Known rows, with every way that one mark hangs from another:
q537{q293{q846} q311}: [ 0.47  1.19 -0.44  0.38  3.77  2.09  0.84 -1.09 -3.19 -1.31 -0.56  2.57
  0.14  0.59  1.40  0.35  0.75  0.01 -0.12 -1.02  0.11  0.37  1.74  0.32]
q272{q971{q869{q865}}}: [-1.82  0.08 -2.74  2.84 -1.06 -1.01 -2.53  1.31  2.77  0.31 -1.28  0.62
  1.73  2.73 -0.22 -0.48 -2.22 -0.69  0.07 -1.02 -0.38  0.04 -1.14  0.69]
q869{q865}: [-0.54 -0.82 -0.74  0.78  0.05 -0.80 -2.04 -0.53  2.16  0.73  2.09  0.82
  0.48 -0.38 -0.86  0.17 -1.49 -0.32  0.14  1.04  0.02 -0.31 -0.19  0.23]
q311{q344}: [-1.13 -1.16 -0.72 -0.27  0.24 -0.57  0.90 -1.68  1.17  0.63  0.06  1.09
  0.41  0.80 -1.98  0.05  0.13 -0.73  0.25  1.53 -0.45 -0.97  0.83  0.57]
q537{q311{q344}}: [-1.16 -1.54 -2.17 -0.54  2.17 -0.05  1.72 -2.59 -0.56  0.27  0.66  2.34
  0.44  1.15 -0.71 -0.07  0.85 -0.66  0.77  1.12  0.27 -1.48  0.93  0.11]
q537{q293{q971}}: [ 0.61  1.73  0.92 -0.28  1.36  1.72 -0.06  2.06 -0.12 -1.82 -1.35  1.30
  1.95  0.36  2.48  0.25  0.65 -0.31 -0.75 -1.76 -0.30 -0.71  1.74  1.70]
q865{q293{q537 q554 q846}}: [-0.39  1.48 -2.19 -1.65  0.91  2.59  0.20 -1.26 -0.90 -0.69 -1.83  3.01
 -0.71  1.88  1.39  1.03  1.08  0.68 -3.54  0.17 -0.41 -1.33  1.87  3.20]
q293{q554 q971}: [ 0.44  1.79  0.79 -1.11 -0.10  1.26  0.05  0.24  0.10 -1.31  0.03  2.03
  1.65  2.09  1.84 -0.11  1.28 -0.49 -1.89 -0.70  0.73 -1.92  1.46  3.08]
q869{q865{q293}}: [-1.27 -1.24 -2.92 -0.77  0.97 -0.21  0.04 -0.30  2.04  0.48  0.79  0.89
 -0.01 -0.58  0.87  0.57 -0.92  0.46  0.17  2.21  0.26 -0.81 -0.09 -0.68]
q272{q971{q293}}: [-0.65  0.05 -1.94  0.59 -0.75 -0.04 -0.13  0.69 -1.45 -0.19 -2.61  0.64
  0.95  1.63  1.73 -0.92 -0.04 -0.43  0.33 -2.13 -0.25 -0.78  0.99 -0.13]
q293{q537 q554}: [-0.02  0.81  0.46 -0.63 -0.61  1.56 -1.79  0.51 -0.49 -0.11 -0.80  2.55
  0.46  1.36  2.01  0.54  0.89  0.29 -2.97 -1.46 -0.53 -2.02  1.14  4.20]
q293{q537{q311} q554 q846 q971}: [ 0.59  2.62 -1.41 -0.77  1.95  3.14 -0.84 -1.07 -1.69 -2.07 -0.68  4.89
  0.82  3.64  1.04  0.35  1.49 -0.55 -4.08 -2.47  0.36 -1.83  2.36  4.82]
q846{q293}: [ 0.02 -0.55  1.70 -0.17 -0.21 -0.31  1.23  1.50 -0.48  0.57 -3.39 -0.87
 -0.15 -0.47 -2.18 -0.23 -0.69 -0.16  0.13  0.39  1.98  0.47  1.59 -0.50]
q554{q293{q537 q846 q971}}: [ 0.55  2.57 -3.90  0.45  0.73  2.61 -2.23  2.23  0.88 -1.42 -0.75  2.63
  0.64  1.58  2.12  0.81 -0.43 -0.16 -3.51 -1.85 -1.01 -1.17  3.66  3.90]
q554{q293}: [-0.05 -0.09 -2.25  0.10  0.46  0.42 -0.59  1.64  0.12  0.14  0.99  0.84
  0.29 -0.64  4.39  0.26 -0.38  0.55  0.05  0.05 -0.15 -1.37  2.16  0.86]
q971{q869{q865{q293}}}: [-1.72  0.32 -2.60  0.14  0.30 -0.24  0.28 -0.16  2.32  0.65 -1.89  0.40
  0.77  0.98  2.96  0.15 -1.27  0.39  0.33  0.66  1.17 -1.01 -0.37 -0.09]
q865{q293}: [-0.59 -0.39 -2.27 -1.47  0.82  0.51  2.15  0.05 -0.30 -0.32 -1.47 -0.13
 -0.37 -0.25  1.83  0.38  0.56  0.76  0.00  1.24  0.20 -0.51 -0.03 -0.80]
q865{q293{q537{q311}}}: [-0.73 -0.42 -4.45 -1.67  2.45  2.01  1.24  0.20 -1.65 -0.53 -2.37  2.14
 -0.52  0.42  3.05  0.67  1.24  1.03 -1.49 -0.67 -0.01 -1.62  0.44  0.92]
q869{q865{q293{q554}}}: [-1.20 -0.58 -1.86 -1.60  0.70  0.37 -0.21 -0.97  1.25  0.35  1.36  2.18
  0.44  0.55  2.73  0.49 -0.08  0.53 -0.83  2.01  0.79 -2.28  0.73  1.30]
q971{q293{q537 q554} q869{q865}}: [-1.09  1.89  0.91  0.45 -1.73  0.81 -2.73 -0.65  0.08  1.39 -2.25  3.54
  2.11  2.73  6.54 -0.40 -0.39 -0.10 -2.10 -3.64  1.44 -3.91  2.54  4.79]
q846{q293{q537 q554}}: [-0.05  0.34  2.21 -0.74 -0.93  1.17 -0.65  1.88 -0.84  0.52 -4.11  1.69
  0.22  0.98 -0.24  0.25  0.11  0.22 -2.96 -1.16  1.45 -1.64  2.77  3.65]
q869{q865{q293{q537 q846 q971}}}: [-0.54  1.48 -4.12 -0.47  1.21  2.05 -1.68 -0.31  2.74 -0.93 -1.22  2.83
  0.50  1.63 -1.44  1.13 -0.85 -0.26 -3.25  0.20 -0.75 -0.60  1.40  2.16]
q293{q537}: [-0.17  0.45 -0.77  0.09 -0.38  0.93 -1.64  1.01  0.20  0.06 -1.22  1.03
 -0.02  0.29  0.15  0.41  0.00  0.16 -2.06 -1.45 -0.99 -0.61  0.39  2.11]
q537{q293{q554 q846} q311}: [ 0.47  1.47  0.89 -0.31  3.38  2.70  0.65 -1.62 -3.93 -1.51 -0.07  4.23
  0.41  1.56  3.54  0.33  1.61  0.06 -0.85 -1.00  0.60 -1.20  2.44  2.29]
q293{q846 q971}: [ 0.78  2.19 -0.36  0.16  0.64  1.25 -0.05 -0.63  0.57 -1.53 -0.61  1.06
  0.46  1.82 -2.31  0.06  0.03 -0.90 -1.63 -0.58  0.11  0.87  1.40  0.89]
q344{q311}: [-0.63 -0.74  0.38  1.30 -0.15  0.83  1.39 -0.42  0.29  0.33  2.17  1.21
  0.49  0.04  0.29  0.04  0.84  0.36 -1.35  0.97  0.16  0.32  1.94  1.51]

Rows:
[ 0.24  3.91  0.89  0.39 -0.31  1.72  0.42 -0.87  0.23 -1.55 -2.08  2.23
  1.66  4.53  1.64 -0.40  0.56 -0.86 -2.41 -2.11  1.55 -0.77  1.69  3.61] | q293{q554 q846 q971{q869}}
[-0.86  2.51 -0.62  1.80 -0.99  0.93 -2.84 -1.42  0.43  1.14 -2.68  2.75
  0.85  2.67  2.25 -0.24 -1.79 -0.55 -1.67 -3.15  0.90 -1.20  2.32  2.77] | q971{q293{q537 q846} q869{q865}}
[-1.82  0.57 -2.28  2.24 -1.42 -0.85 -1.86  0.73  1.15  0.78 -2.62  1.34
  2.16  2.88  2.97 -1.19 -1.84 -0.77  0.73 -2.75  0.76 -1.26  0.63  0.70] | q272{q971{q293 q869{q865}}}
[-0.09 -0.15  0.76 -1.18  0.89  1.61  0.28  1.15 -2.77  0.11 -3.52  2.85
  0.18  1.31  1.15  0.12  0.86  0.29 -2.47 -1.78  2.26 -2.03  2.95  3.29] | q846{q293{q537{q311} q554}}
[ 0.35  1.12  0.37 -1.36  1.04  2.30  0.29  1.87 -1.79 -1.00 -4.23  3.28
  1.42  2.38  1.23  0.01  1.24 -0.34 -3.42 -2.58  2.35 -2.56  3.62  4.20] | q846{q293{q537{q311} q554 q971}}
[-0.21  2.91 -0.90 -0.32  0.61  2.64 -0.30  0.77 -1.36 -1.47 -3.01  3.97
  2.21  4.30  5.26 -0.21  1.65 -0.30 -3.23 -4.56  1.44 -3.19  1.61  5.58] | q293{q537{q311} q554 q971{q869}}
[ 0.70  3.18  0.11 -0.44  0.06  2.85 -1.61 -0.36  0.03 -1.57 -1.01  3.66
  0.93  3.22 -0.23  0.49  0.97 -0.59 -4.43 -2.06 -0.42 -1.21  2.44  5.11] | q293{q537 q554 q846 q971}
[-0.77  1.64  0.52  1.17 -1.27  0.53 -2.18  3.13  3.31  0.44 -5.09  0.94
  2.25  2.22 -0.80 -0.08 -2.04 -0.88 -2.65 -2.54  2.15 -0.98  2.30  3.26] | q846{q293{q537 q971{q869{q865}}}}
[ 0.55  1.98 -2.72  0.07  2.10  2.69 -0.77 -0.51 -0.94 -1.82 -1.45  3.34
  0.42  2.67 -0.81  0.41  0.71 -0.65 -3.07 -2.37 -0.13 -0.28  1.57  2.73] | q293{q537{q311} q846 q971}
[ 0.17  0.83 -4.91  0.59  2.43  2.32 -1.53  0.42 -1.70 -0.51  0.48  3.59
 -0.66  1.03  3.33  0.71 -0.17  0.52 -2.07 -1.52 -0.52 -1.41  2.93  2.65] | q554{q293{q537{q311} q846}}
[ 0.32  1.53 -3.55 -0.02  0.06  2.01 -2.03  3.45  1.48 -1.05 -0.66  2.32
  1.43  0.77  4.39  0.66 -0.12  0.04 -2.97 -2.20 -0.99 -2.38  3.19  3.97] | q554{q293{q537 q971}}
[-0.12  0.51 -1.23 -0.67  1.03  1.51 -0.27 -0.94 -3.36  0.19 -2.34  2.92
  0.34  0.83  4.60 -0.28  0.96  0.17 -1.07 -3.42  0.82 -2.39  2.20  1.74] | q971{q293{q537{q311}}}
[ 0.51  1.89  2.18 -0.13  1.57  2.20 -0.22 -0.80 -2.37 -1.06  0.11  2.87
  0.57  1.16  2.28  0.46  0.87  0.04 -1.42 -0.50 -0.10 -0.67  2.70  2.62] | q537{q293{q554 q846}}
[-0.85  2.92 -0.64  1.39 -1.12  1.04 -0.10 -0.78 -2.29 -0.51 -3.86  2.46
  1.48  5.00  3.31 -1.21  0.08 -0.70 -1.01 -3.43  1.19 -1.34  2.18  2.43] | q272{q971{q293{q554 q846} q869}}
[ 0.29  1.94 -0.55 -0.91  1.40  2.71 -0.33 -2.74 -4.56 -0.32 -1.47  5.01
  0.09  2.75  4.23 -0.18  1.65 -0.06 -2.40 -3.21  1.26 -2.60  3.55  3.70] | q971{q293{q537{q311} q554 q846}}
[ 0.91  3.37  2.11 -0.50  1.62  2.89 -0.16 -0.09 -1.29 -2.28 -0.71  3.44
  1.72  2.26  2.17  0.37  1.23 -0.53 -2.41 -1.26  0.05 -0.97  3.32  3.59] | q537{q293{q554 q846 q971}}
[-0.90  0.64 -2.74 -0.92  0.95  1.86 -1.77 -1.50  1.13  0.10  0.10  3.66
 -0.15  1.57  0.77  1.13 -0.38  0.39 -3.33  1.13 -0.31 -1.71  1.63  3.38] | q869{q865{q293{q537 q554 q846}}}
[-0.68  0.71  0.11 -1.62  3.22  2.21  1.70 -1.18 -1.55 -1.67 -0.07  5.31
  2.70  2.57  3.69  0.08  2.31 -0.98 -1.03 -0.73  0.46 -3.74  3.55  4.00] | q537{q293{q554 q971} q311{q344}}
[ 0.07  3.59  2.67 -0.12  0.40  2.32  0.34  1.95 -0.60 -1.73 -2.98  2.39
  3.21  2.95  6.58 -0.14  1.26 -0.31 -1.71 -3.22  1.03 -2.55  2.31  4.37] | q537{q293{q554 q971{q869}}}
[-0.98  0.58 -2.51 -0.27  1.84  1.57  0.47 -3.93 -2.34  0.53 -1.80  4.71
 -0.06  2.47  0.22 -0.11  0.92 -0.88 -1.20 -1.46  0.26 -2.14  3.79  2.26] | q971{q293{q537{q311{q344}} q846}}
[ 0.19  1.37 -1.62 -0.14  1.58  2.13 -0.41 -2.22 -3.78 -0.12 -2.25  3.41
 -0.41  1.67  2.33 -0.21  0.73 -0.16 -1.49 -3.29  0.74 -1.14  2.80  1.66] | q971{q293{q537{q311} q846}}
[-1.28  1.64 -1.61 -0.06  0.59  0.90  0.27 -2.20  1.06  0.12 -1.35  2.49
  0.55  2.87  2.56  0.31 -0.70  0.22 -1.31  0.98  1.51 -1.29  0.92  1.88] | q971{q869{q865{q293{q554 q846}}}}
[ 0.32  1.79  0.26 -0.19 -0.14  2.14 -1.77 -1.03 -1.03 -0.40 -0.34  3.06
 -0.24  2.20 -0.30  0.60  0.63 -0.04 -3.58 -1.03 -0.67 -0.92  1.51  4.07] | q293{q537 q554 q846}
[ 0.26  3.52 -2.65  1.43  0.43  1.67 -0.12  1.39  1.07 -1.34 -2.04  1.37
  1.46  2.88  4.07 -0.05 -0.72 -0.45 -1.25 -1.95  0.82 -0.80  3.17  2.47] | q554{q293{q846 q971{q869}}}
[ 0.25  4.39  0.33  0.52 -0.77  2.79 -1.30  0.03  0.14 -1.32 -3.46  3.11
  1.61  4.77  1.85  0.15  0.57 -0.67 -4.32 -3.47  0.50 -1.43  2.02  5.71] | q293{q537 q554 q846 q971{q869}}
[-0.62  2.43  0.22  0.54 -1.60  1.06 -0.64  0.52 -1.33  0.76 -4.97  1.27
  1.06  2.03  5.51 -0.58  0.07  0.11 -1.38 -4.55  0.89 -2.01  1.89  2.76] | q971{q293{q537} q869}
[-0.10  2.98  2.17 -0.20 -1.55  1.79 -0.03  3.18  0.13 -0.55 -6.87  1.76
  2.21  3.55  1.75 -0.28  0.16 -0.49 -3.78 -3.38  2.54 -2.22  3.33  5.29] | q846{q293{q537 q554 q971{q869}}}
[-0.42  1.26 -3.35 -2.78  2.28  3.22  1.33  0.46 -1.51 -1.99 -2.23  4.18
  1.03  2.55  4.89  0.63  2.36  0.54 -3.42 -1.55  0.67 -3.40  1.88  4.01] | q865{q293{q537{q311} q554 q971}}
[-0.43  3.67 -3.23 -0.15  0.48  2.78  1.01  0.67  0.98 -1.62 -5.44  1.61
  0.72  3.45  1.47  0.63  0.20  0.01 -3.34 -2.12  0.25 -0.51  1.32  2.76] | q865{q293{q537 q846 q971{q869}}}
[-0.91 -0.24 -3.27 -0.20  1.50  0.43 -0.15 -1.97  1.61  0.08  0.70  1.33
 -0.65  0.32 -1.36  0.67 -1.25  0.16 -0.49  2.73  0.11  0.28  0.55 -0.90] | q869{q865{q293{q846}}}
[ 0.82  2.63  0.67 -0.60  0.38  1.80 -0.13 -1.40 -0.24 -1.78 -0.09  2.62
  0.97  2.94 -0.46  0.00  0.93 -0.77 -2.46 -0.85  0.61 -0.68  2.00  3.02] | q293{q554 q846 q971}
[ 0.30  2.36  0.93 -0.69 -0.51  2.21 -1.25 -1.92 -2.82  0.16 -1.64  3.61
  0.05  2.33  3.02 -0.10  1.03 -0.12 -2.97 -2.71  0.37 -2.16  3.76  4.01] | q971{q293{q537 q554 q846}}
[-0.65  0.50 -0.49 -0.13 -0.99  0.45 -0.39  0.35 -2.23 -0.39 -2.06  2.42
  1.44  2.61  3.62 -0.97  0.82 -0.40 -0.50 -2.29  0.30 -2.26  1.67  1.95] | q272{q971{q293{q554}}}
[-0.05  3.00  1.33 -0.16 -0.83  1.21  0.39  0.63  0.36 -1.17 -2.06  1.61
  2.50  3.65  3.71 -0.52  0.96 -0.53 -1.75 -2.50  1.69 -2.08  1.33  3.75] | q293{q554 q971{q869}}
[ 0.77  2.30 -0.50 -0.01  3.67  2.77  0.68 -0.35 -2.32 -2.63 -1.11  3.13
  1.17  1.62  1.50  0.20  0.94 -0.67 -0.94 -1.92  0.26 -0.06  2.27  1.34] | q537{q293{q846 q971} q311}
[-0.98 -0.19 -3.12  0.31  2.34  1.41  0.27 -3.05 -0.79  0.02 -0.58  3.84
 -0.35  2.42 -2.83  0.56  0.56 -0.85 -1.89  0.06 -0.93 -0.83  1.84  2.13] | q293{q537{q311{q344}} q846}
[-0.20 -0.14 -4.64 -0.05  1.98  1.81 -1.49  1.89 -1.45 -0.22 -0.17  2.99
 -0.01  0.13  5.69  0.61  0.26  0.84 -1.52 -1.84 -0.44 -2.50  2.59  2.71] | q554{q293{q537{q311}}}
[-1.18  1.39 -1.52  1.56 -1.43 -0.04  0.23  1.11 -1.05  0.04 -4.75  0.21
  1.68  3.13  3.82 -1.26 -0.31 -0.47  0.59 -3.71  0.76 -0.99  0.72  0.43] | q272{q971{q293 q869}}
[ 0.80  2.74  0.82 -0.81  3.57  3.32  0.68 -0.82 -3.22 -2.72 -0.30  4.64
  1.63  2.60  3.45  0.20  1.96 -0.51 -2.00 -1.97  0.80 -1.56  3.23  3.30] | q537{q293{q554 q846 q971} q311}
[ 0.46  4.51  2.29  0.35  0.89  2.91  0.23  0.40 -1.05 -2.09 -3.10  2.96
  2.46  3.70  4.36  0.00  0.95 -0.64 -2.15 -2.79  0.94 -1.30  2.77  4.20] | q537{q293{q554 q846 q971{q869}}}
[ 0.10  3.74 -3.47  1.41  0.02  2.60 -1.70  2.33  1.19 -1.18 -3.08  2.51
  1.37  3.11  4.22  0.40 -0.70 -0.24 -3.36 -3.21 -0.18 -1.35  3.32  4.47] | q554{q293{q537 q846 q971{q869}}}
[-1.81  0.27 -4.94  0.05  1.75  1.18 -0.43  0.15  0.82  0.49 -2.43  2.55
  0.61  1.66  4.38  0.56 -0.52  0.65 -1.26 -1.38  0.89 -2.11  0.06  1.80] | q971{q869{q865{q293{q537{q311}}}}}
[ 0.24  1.25 -3.48  0.81  0.64  1.96 -2.32  1.18 -0.14 -0.16  0.07  2.42
 -0.56  0.57  2.27  0.95 -0.85  0.43 -2.58 -0.79 -1.31 -0.77  2.84  2.87] | q554{q293{q537 q846}}
